Every row comes from one small tree of marks. Brackets hold a mark, then the marks that hang from it, in alphabetical order. Every link used is in the known rows. Which tree was each row made from?
Known rows:
(bomav (busal (nikab kenago tefe))): [-1.41  2.32 -0.39 -2.28 -0.55  0.77  1.49 -3.17  1.69 -6.49 -3.09  0.58
 -0.36  6.03  0.87 -0.42 -0.77  0.90 -2.73]
(tefe (nikab busal) zured): [-2.24  1.41  0.35 -2.23 -1.53  0.30  4.12  1.15  0.45 -4.35  0.30  0.84
  0.17  0.41 -0.59 -3.32  0.04 -1.22 -0.30]
(lusi (zured (tefe (nikab (busal bomav) kenago)))): [-1.51  0.38 -0.19 -3.37 -1.51 -1.05  1.75 -6.36  1.45 -6.21 -2.29 -1.46
  0.67  4.09 -0.88 -1.53 -3.86  0.99 -4.25]
(dofaf (nikab kenago tefe) (zured lusi)): [-2.13  2.02 -2.54 -3.31 -3.88 -2.85  0.23 -1.86  0.52 -5.40 -2.75 -1.87
 -0.43  2.96 -0.85  0.50 -1.01 -0.54  0.27]
(zured lusi (tefe nikab)): [-0.22  0.76 -0.10 -2.70  0.13 -0.76 -1.33 -2.68 -0.76 -0.87 -0.18  0.16
 -0.94 -0.46  0.45 -2.24 -2.78  0.93 -1.51]
(lusi (zured tefe)): [-0.36 -0.68  0.64 -2.11 -0.80 -1.79  1.25 -4.49 -0.45 -0.89 -0.53 -0.03
 -0.55  1.91 -1.74 -1.49 -2.91 -0.05 -2.39]
(nikab (busal bomav) (dofaf zured) kenago tefe): [-3.04 -0.66 -0.74 -2.26 -3.68 -2.55  3.91 -3.39  1.02 -7.70 -4.12 -0.76
 -0.60  5.47 -1.59 -0.91 -1.85 -1.75 -0.67]
(busal nikab): [-1.47  2.65  0.12 -2.76 -0.83  0.33  1.96 -1.05 -1.00 -2.39 -1.92  0.53
 -0.78  2.13  0.43 -2.05 -0.65 -1.24 -0.82]
(zured lusi): [-0.79  1.97 -0.88 -1.83 -0.21 -2.41  0.21 -0.76  0.02  0.67 -0.44  0.26
 -1.06 -1.04  0.52 -2.18 -0.49 -0.03  0.58]
(zured (tefe (nikab busal))): [-0.71 -0.34  1.73 -2.35 -0.20 -0.04  0.95 -2.53  0.18 -3.43  0.54  0.92
  0.16  1.79 -0.41 -2.96 -2.57 -0.32 -1.45]
(bomav (busal (nikab kenago (tefe zured)))): [-2.17  2.10 -0.41 -2.77 -1.30  1.54  3.22 -1.09  1.07 -8.17 -3.51  0.99
 -0.81  6.03  0.38 -0.02  0.50  0.12 -2.10]
(busal bomav (nikab kenago tefe)): [-2.17  2.76 -1.15 -3.67 -2.31  0.70  2.41 -3.20  0.66 -7.61 -4.53 -0.19
 -0.52  5.91  0.86  0.85 -1.87  0.10 -1.96]
(dofaf (nikab busal kenago) (zured lusi tefe)): [-2.02  0.30 -0.44 -4.14 -2.46 -3.02 -0.69 -2.84  0.02 -5.80 -2.84 -1.80
 -0.85  3.67 -1.41 -0.77 -0.72 -1.27  0.43]
(nikab busal (dofaf zured) kenago tefe): [-2.48 -1.44 -1.01 -1.74 -3.10 -1.56  3.03 -2.36  1.20 -6.86 -2.45  0.06
 -0.93  3.75 -2.15 -2.33 -1.27 -1.67 -0.90]
(busal bomav (nikab tefe)): [-2.12  2.40  0.61 -2.95 -2.00  0.11  3.36 -2.09 -0.15 -5.49 -2.69  0.57
 -0.56  5.21  1.16  0.27 -1.95 -0.74 -0.41]
(tefe (nikab dofaf) zured): [-1.38  1.97 -0.52 -1.58 -2.00  0.84  3.31  0.30 -1.03 -2.60 -1.48  0.73
 -1.72 -0.46 -1.78 -3.46 -0.39 -0.54 -1.22]
(tefe (nikab busal dofaf) zured): [-2.13  1.25  0.61 -1.40 -1.72  0.57  4.21  0.62  0.15 -4.17 -0.53  1.25
 -1.45  0.30 -1.89 -4.71 -0.04 -1.10 -0.17]
(lusi (zured (tefe (nikab dofaf kenago)))): [-0.41  0.17 -1.58 -2.07 -1.56  0.48 -0.03 -6.50 -0.01 -3.50 -2.53 -0.83
 -1.57  1.59 -3.00 -3.07 -3.84  1.76 -5.17]
(tefe (nikab busal kenago) (zured lusi)): [-2.38  2.22 -1.95 -3.16 -1.17  0.04  1.77  0.50  1.75 -5.60 -1.46  0.08
 -0.63 -0.61  0.12 -3.17  0.37  0.59 -0.81]
(bomav (busal nikab)): [-1.28  3.10  1.11 -1.93  0.27 -0.79  1.81 -2.01 -0.37 -2.07 -1.77  0.47
 -0.43  4.05  1.01 -1.87 -0.18 -0.80 -1.32]

Write each row's tree:
[-2.71  2.37  0.27 -2.14 -1.44 -1.48  3.59  0.05  0.34 -3.95 -1.91  0.37
 -2.00  0.46 -0.54 -3.52 -0.41 -0.40  0.99] : (tefe (nikab (busal bomav) dofaf) (zured lusi))
[-1.25  1.86  1.71 -1.72 -2.60 -1.34  2.85 -0.60  1.77 -5.20  0.66  0.79
 -0.37  4.07 -1.06 -1.44 -0.75 -0.89  2.43] : (dofaf (nikab busal tefe))
[-0.15  0.76 -1.43 -3.18 -0.97  0.95 -0.64 -3.85 -0.35 -4.08 -2.10 -0.42
 -0.10  1.69 -0.47 -1.22 -2.74  1.19 -3.92] : (zured (tefe (nikab kenago)))
[-1.58  0.78 -0.56 -1.98 -1.64 -1.03  2.53  1.19  0.43 -3.11 -0.47  1.58
 -1.55  0.34  0.06 -0.91  0.04 -0.07  1.27] : (nikab (tefe (zured lusi)))
[-2.50  2.42 -0.97 -2.68 -2.63  0.22  4.32 -1.24  0.87 -7.25 -3.99 -0.24
 -1.17  2.66 -1.46 -2.71 -0.37 -0.25 -1.53] : (tefe (nikab (busal bomav) dofaf kenago) zured)
[-0.51  0.28 -1.81 -3.02 -1.26  0.17 -0.14 -5.92  0.38 -3.80 -1.77 -1.27
  0.26  1.60 -1.52 -1.79 -3.78  1.72 -5.40] : (lusi (zured (tefe (nikab kenago))))
[-2.12  1.60  1.50 -2.09 -0.90  0.81  4.16 -0.15  0.24 -6.15 -1.72  1.75
 -0.97  5.32  0.59 -0.68  0.44 -0.75 -0.51] : (bomav (busal (nikab (tefe zured))))
[-2.58  2.71  1.40 -3.04 -3.06 -2.36  4.06  0.86  1.50 -6.57 -1.26  0.42
 -1.26  4.10 -0.08  0.16  0.47 -0.73  3.92] : (dofaf (nikab (busal bomav) (tefe (zured lusi))))
[-3.34  0.74 -2.51 -3.09 -2.58 -0.57  0.61 -2.60 -0.13 -6.30 -4.51 -0.27
 -2.35  3.08 -0.61 -1.65 -1.42 -0.72 -1.36] : (busal (nikab (dofaf (zured lusi)) kenago tefe))
[-3.19  2.62  0.42 -3.51 -3.09 -5.54  2.54 -1.26 -0.25 -3.63 -2.07 -2.19
 -0.05  3.31 -0.07 -0.67 -0.23 -2.72  2.66] : (dofaf (nikab (busal bomav)) (zured lusi))
[-1.67  0.94 -2.11 -1.77 -2.25  0.06  1.82 -0.40  1.11 -5.14 -3.30  1.30
 -3.18  0.97 -1.54 -1.59  0.13  1.10 -0.09] : (nikab dofaf kenago (tefe (zured lusi)))
[-2.33  1.87 -1.76 -2.35 -1.32  0.31  1.68 -0.04  1.63 -5.40 -2.32  0.48
 -2.18 -0.66 -1.34 -4.44  0.37  0.69 -0.73] : (tefe (nikab busal dofaf kenago) (zured lusi))
[-1.42  1.49  1.35 -1.41 -1.29 -2.48  3.75 -2.01  0.48 -2.48 -2.15  0.62
 -1.50  2.96 -1.11 -2.84 -0.80 -1.37  0.96] : (nikab (busal bomav) dofaf)
[-2.55 -1.05  1.43 -3.51 -1.84 -2.56  2.53 -3.63 -1.27 -5.06 -1.68 -1.22
  1.17  4.26 -0.03 -1.03 -3.29 -2.49 -1.66] : (dofaf (zured (tefe (nikab (busal bomav)))))
[-1.74  1.01 -0.28 -2.43 -2.14 -1.35  3.25 -2.51  2.61 -7.15 -2.51  0.14
  0.14  4.99  0.22 -0.24 -1.41 -0.07 -0.53] : (nikab (busal bomav) kenago tefe)
[-2.27  0.73  0.40 -4.56 -3.56 -3.19  1.79 -4.03 -0.64 -7.49 -4.49 -2.43
  0.11  6.91 -1.41  1.11 -1.50 -2.15 -0.30] : (dofaf (nikab (busal bomav) kenago) (zured tefe))
[-1.42 -1.58 -0.12 -2.35 -1.18 -3.16 -0.29 -3.17 -2.31 -0.50 -2.41 -0.09
 -2.51  0.97 -1.54 -2.15 -1.94 -1.53 -0.29] : (nikab (dofaf (zured lusi tefe)))
[-1.71  2.86 -1.02 -2.94 -1.57 -0.79  2.33 -2.72  1.61 -5.66 -2.65 -1.21
  0.92  2.72  0.41 -1.89 -1.74  0.17 -2.11] : (tefe (nikab (busal bomav) kenago))
